Each row was made from one walk, in order. Every step used is in the known rows, and no mark comes twice. Write each row's walk.
(in the rows, 128 means zero)
Known rows
tesite -> ratel -> lokad -> deso -> bopop -> tava: [100 163 114 115  94  94 125 174 126 176  88 204 108  97 131  80 228 147
 116 131  82  78 122 165 189]
bopop -> ratel -> tesite -> lokad: [100 137 107 148 150 125 171 124  87 130 110 179 112  87 130  90 203 178
 108  94 123 110 128 132 117]
tava -> lokad -> bopop -> ratel -> tesite: [112 112  87 100 144 119 160 108 109 155 133 191 145  72 127 110 212 164
 104 125 107  68 111 134 147]
lokad -> ratel -> bopop -> tesite: [116 149 109 102 121 116 147 125 121 142  98 145 111  80 141 137 208 146
 142 170 134 145 192 149 161]
tava -> lokad -> tesite -> ratel: [107 122  85  94 128 111 121 144 118 174 143 172 124 107 102  84 197 137
 113 148 119  61 113 161 135]
ratel -> lokad -> bopop: [135 138 109 105 113 140 134 122 150 157 135 173 118 110 133 107 161 132
 104 138 104  70 134 149 160]
bopop -> lokad -> deso: [ 97 136 123  91 131  95 119 142  99 131 152 121 117 109 105 117 175 123
 106 126  89 117 122 164 144]
tesite -> ratel: [134 126 112 130 104 107 124 137 129 124 124 146  93 128 136 119 178 143
 144 150 106 131 125 144 141]
tava -> lokad -> deso -> bopop -> ratel: [ 75 118 119  96 132  72 137 149  99 171 124 176 173  77 117 111 182 120
 119 136  99  67  81 150 156]
deso -> lokad -> ratel: [110 118 126 152 109 116 139 166 107 144 104 145  91 123 141 112 164 143
 108 134 122  97 156 167 131]
rifa -> lokad -> tesite -> ratel -> bopop -> deso: [110 175  85  75 117 105 130 115 132 160  95 190 110  93  86  81 216 139
  87 137 107  95 177 160 187]
ratel -> tesite -> lokad: [102 134 116 113 147 146 160 145 139 155 119 159 113 111 121  88 164 154
 107 116 139  70 136 161 112]
rifa -> lokad -> tesite -> ratel -> bopop: [118 167  90 101 107 110 134 135 144 165 130 204 119 106  85  81 215 140
 115 133 140  74 169 150 198]
tesite -> ratel -> lokad -> bopop -> deso: [130 142  88  82 101 113 125 111 138 145  97 173  75  99 142 100 209 146
  94 161  52 102 138 173 159]
lokad -> deso: [108 126 131 107 123  98  98 156 130 142 130 124 156 109 108 125 153 121
 126 150 106 105 114 166 143]
bopop -> tesite: [113 141 127 109 156 150 140 113  93 133 128 117  97 107 134 122 150 133
 122 141 116 141 154 139 143]
tava -> bopop -> ratel -> tesite -> lokad -> rifa: [117 141  99 152 116  93 170  98 109 143  72 196 124  61 109 107 216 190
 108 129 137 104 159 140 154]
deso -> bopop -> tava: [109 177 116 130 142 119 149 138 104 169  93 176 144 107 150 131 139 147
 135 100 133 125 112 117 177]
deso -> lokad -> tesite -> ratel: [108 148  87 125 126 132 127 155  89 171 114 171 102 117 126  78 181 151
 106 129 134  77 144 192 149]
bopop -> deso -> lokad -> ratel: [ 99 129 118 112 125 111 132 135  93 137  59 125  83 107 143 113 163 140
  70 138  78 130 164 176 116]
ratel -> bopop -> deso -> lokad -> rifa: [105 155 111 106 103 100 143  86 129 156  29 162 123  80 158 118 177 137
  85 122 133 123 206 179 145]
deso -> bopop: [111 144 124 106 137 121 138 140 132 170 117 158 151 122 145 134 111 118
 147 136 134 109 100 134 154]
ratel -> tesite -> lokad -> deso -> bopop -> tava: [ 74 171 110  99 154 114 154 174 119 196  92 191 148  79 121  87 194 165
 110 110 125  52 113 182 162]
tava -> bopop: [141 141 107 104 121 120 149 104 133 127  94 131 146 102  98 140 123 132
 123 157 143 133 152 131 165]
deso -> bopop -> ratel -> tesite -> lokad -> rifa: [ 88 144 117 155 129  94 158 134 110 186  94 224 131  82 154 100 203 177
 131 107 127  80 108 144 143]
deso -> lokad: [109 129 127 138 126 138 149 139 104 140 105 139 109 129 140 107 127 128
 100 109 137  95 151 160 133]
tesite -> lokad -> deso -> bopop -> tava: [ 72 180 107 113 143  79 149 167 101 181 112 170 142  85 132 116 162 143
 125 117 114  69  95 187 176]

Write each row's walk
[ 93 143 113 123 147 117 157 143  89 142 137 130  59  94 138 117 187 152
 122 158 101 110 153 173 134]  bopop -> tesite -> lokad -> ratel
[ 82 158 123 122 142 104 153 129 109 193 119 175  96  91 161 120 158 141
 139 143 120  80 126 177 161]  deso -> bopop -> tesite -> lokad -> rifa
[106 113 127 137 119 142 144 175 120 160  88 164  98 116 133  87 191 161
  96 130 129  75 167 170 121]  deso -> lokad -> ratel -> tesite
[ 87 133 119  97 145 121 137 166 140 167 120 154 136  96 105  86 184 148
 105 133 122  53 125 192 125]  ratel -> tesite -> lokad -> deso
[ 99 153 117  89 142 116 153 130 106 161 138 155 119 122 139 125 132 119
 128 117 116 117 106 135 156]  deso -> bopop -> lokad
[ 86 139 122 103 143  99 126 159 104 176  98 185 179  76 122 108 196 150
 131 134 107  99  93 152 162]  lokad -> deso -> bopop -> ratel -> tesite
[111 120  88  54 142 106 137  93 126 154 116 140 130  85 130 131 154 126
  83 154  75  85 115 163 141]  tava -> lokad -> bopop -> deso
[127 117 154 166  76 117 111 133 162 156 109 182  98 124 132  87 180 136
  98 118 114  73 158 134 126]  ratel -> lokad -> rifa
[107 149  95 101 154 150 159 114  80 161 124 146  94  91 158 122 155 145
 106 140 116  86 158 191 177]  deso -> lokad -> bopop -> tesite
[111 168  98 107 123 112 174 104 124 146  79 179 153  77 134 119 190 143
 111  93 162 111 176 119 170]  ratel -> bopop -> tava -> lokad
[111 148 122  98  98  88 145 125 151 133  84 165 103  97 102 116 201 132
  88 143  98 114 193 135 170]  rifa -> lokad -> ratel -> bopop -> deso
[133 167 101 126 118 139 144 120 125 155 113 189 112  96 138 104 186 158
  94 104 104  85 146 134 179]  ratel -> lokad -> bopop -> tava
[119 152 111 117  95  90 144  91 137 143 109 171 117  94 142 130 201 140
 125 114 146 129 185 143 156]  ratel -> bopop -> lokad -> rifa
[104 148 101 124 146 148 130 147  88 175 116 157 130 117 120  86 140 138
  94 111 152  75 146 178 140]  deso -> lokad -> tesite
[ 96 149 123 142 114  87 144 138 123 194  92 206 139  95 150 118 175 149
 121 100 128  73 114 126 168]  deso -> bopop -> tava -> lokad -> rifa
[128 160  87 122 127 126 153 100  87 143  86 189 144  72  82  88 191 157
  89 129 132 115 159 122 171]  tava -> bopop -> ratel -> lokad -> tesite
[118 149 104 122 115 115 118 152 130 158 152 188  97 126  79  76 197 142
 107 131 112  69 139 146 178]  rifa -> lokad -> tesite -> ratel
[102 137 123  97  89  94 115 175 147 175 109 189 114 109 126  82 205 124
 125 161  83  64 113 178 172]  tesite -> ratel -> lokad -> deso -> bopop
[101 120 103  70 110  85 146 116 139 147  75 150 129  78 125 123 201 126
  95 159 106 107 168 150 129]  tava -> lokad -> ratel -> bopop -> deso
[134 149  94 105  95 103 145 116 147 132  97 167 119 103 144 126 198 140
 155 153 140 138 164 149 164]  tesite -> ratel -> bopop
[ 80 167 113  92 168 128 173 131  94 180 126 155 104  95 152 118 134 127
 135 142 122  91 118 170 162]  deso -> bopop -> tesite -> lokad
[ 76 144 116  81 149 116 144 176 143 197 112 176 154  91 116  90 172 142
 118 139 125  39 104 196 144]  ratel -> tesite -> lokad -> deso -> bopop
[ 99 155 120  91 129 138 151 141 114 179 106 184  80 103 151  89 187 130
 128 155  96  94 136 156 176]  deso -> bopop -> tesite -> ratel -> lokad
[ 94 139 141  92 111 113 117 171 148 186 111 176 151 108 115  88 158 106
 107 140 103  54 113 165 161]  ratel -> lokad -> deso -> bopop
[129 148  99  87 128 114 164  94 106 118 114 129 114 101  93 132 146 132
 105 140 125 141 159 133 167]  tava -> bopop -> lokad
[123 158  88  75 107  97 139  93 134 128  59 150 110  87 145 124 201 141
 122 156 104 161 172 161 153]  tesite -> ratel -> bopop -> deso
[ 72 113 120  84 142  94 143 158 112 187 108 193 178  71 110  91 206 136
 107 132 105  50  90 152 148]  tava -> lokad -> deso -> bopop -> ratel -> tesite
[116 151  82 107 139 107 156 119 126 152 157 152 114 100 144 137 141 145
 131 143 116  72 106 183 157]  tesite -> lokad -> bopop
[105 131 112 143 117  92 147 160 122 138 138 143  87 114 131 122 169 148
 128 149 112  92 126 166 121]  tesite -> lokad -> ratel
[120 112  94  84 131 112 144 114 138 159 154 155 141  98 129 132 153 127
 117 149 111  60 107 152 152]  tava -> lokad -> bopop
[115 113 143 134 107 124 137 174 161 147 127 181  93 126  85  85 207 152
  96 132 107  66 161 123 150]  rifa -> lokad -> ratel -> tesite
[119 162  84 110  99  93 166 115 125 140  82 191 115  83 142 110 234 158
 129 119 136 116 169 137 178]  tesite -> ratel -> bopop -> tava -> lokad
[117 139 112 111 136 132 138 122  94 129 125 133  65 107 142 114 197 147
 136 159  96 144 152 153 153]  bopop -> tesite -> ratel
[ 87 140 118 112 131  85 132 158 120 148 141 131 128 102 114 114 154 127
 119 141 111  72 108 195 137]  tesite -> lokad -> deso
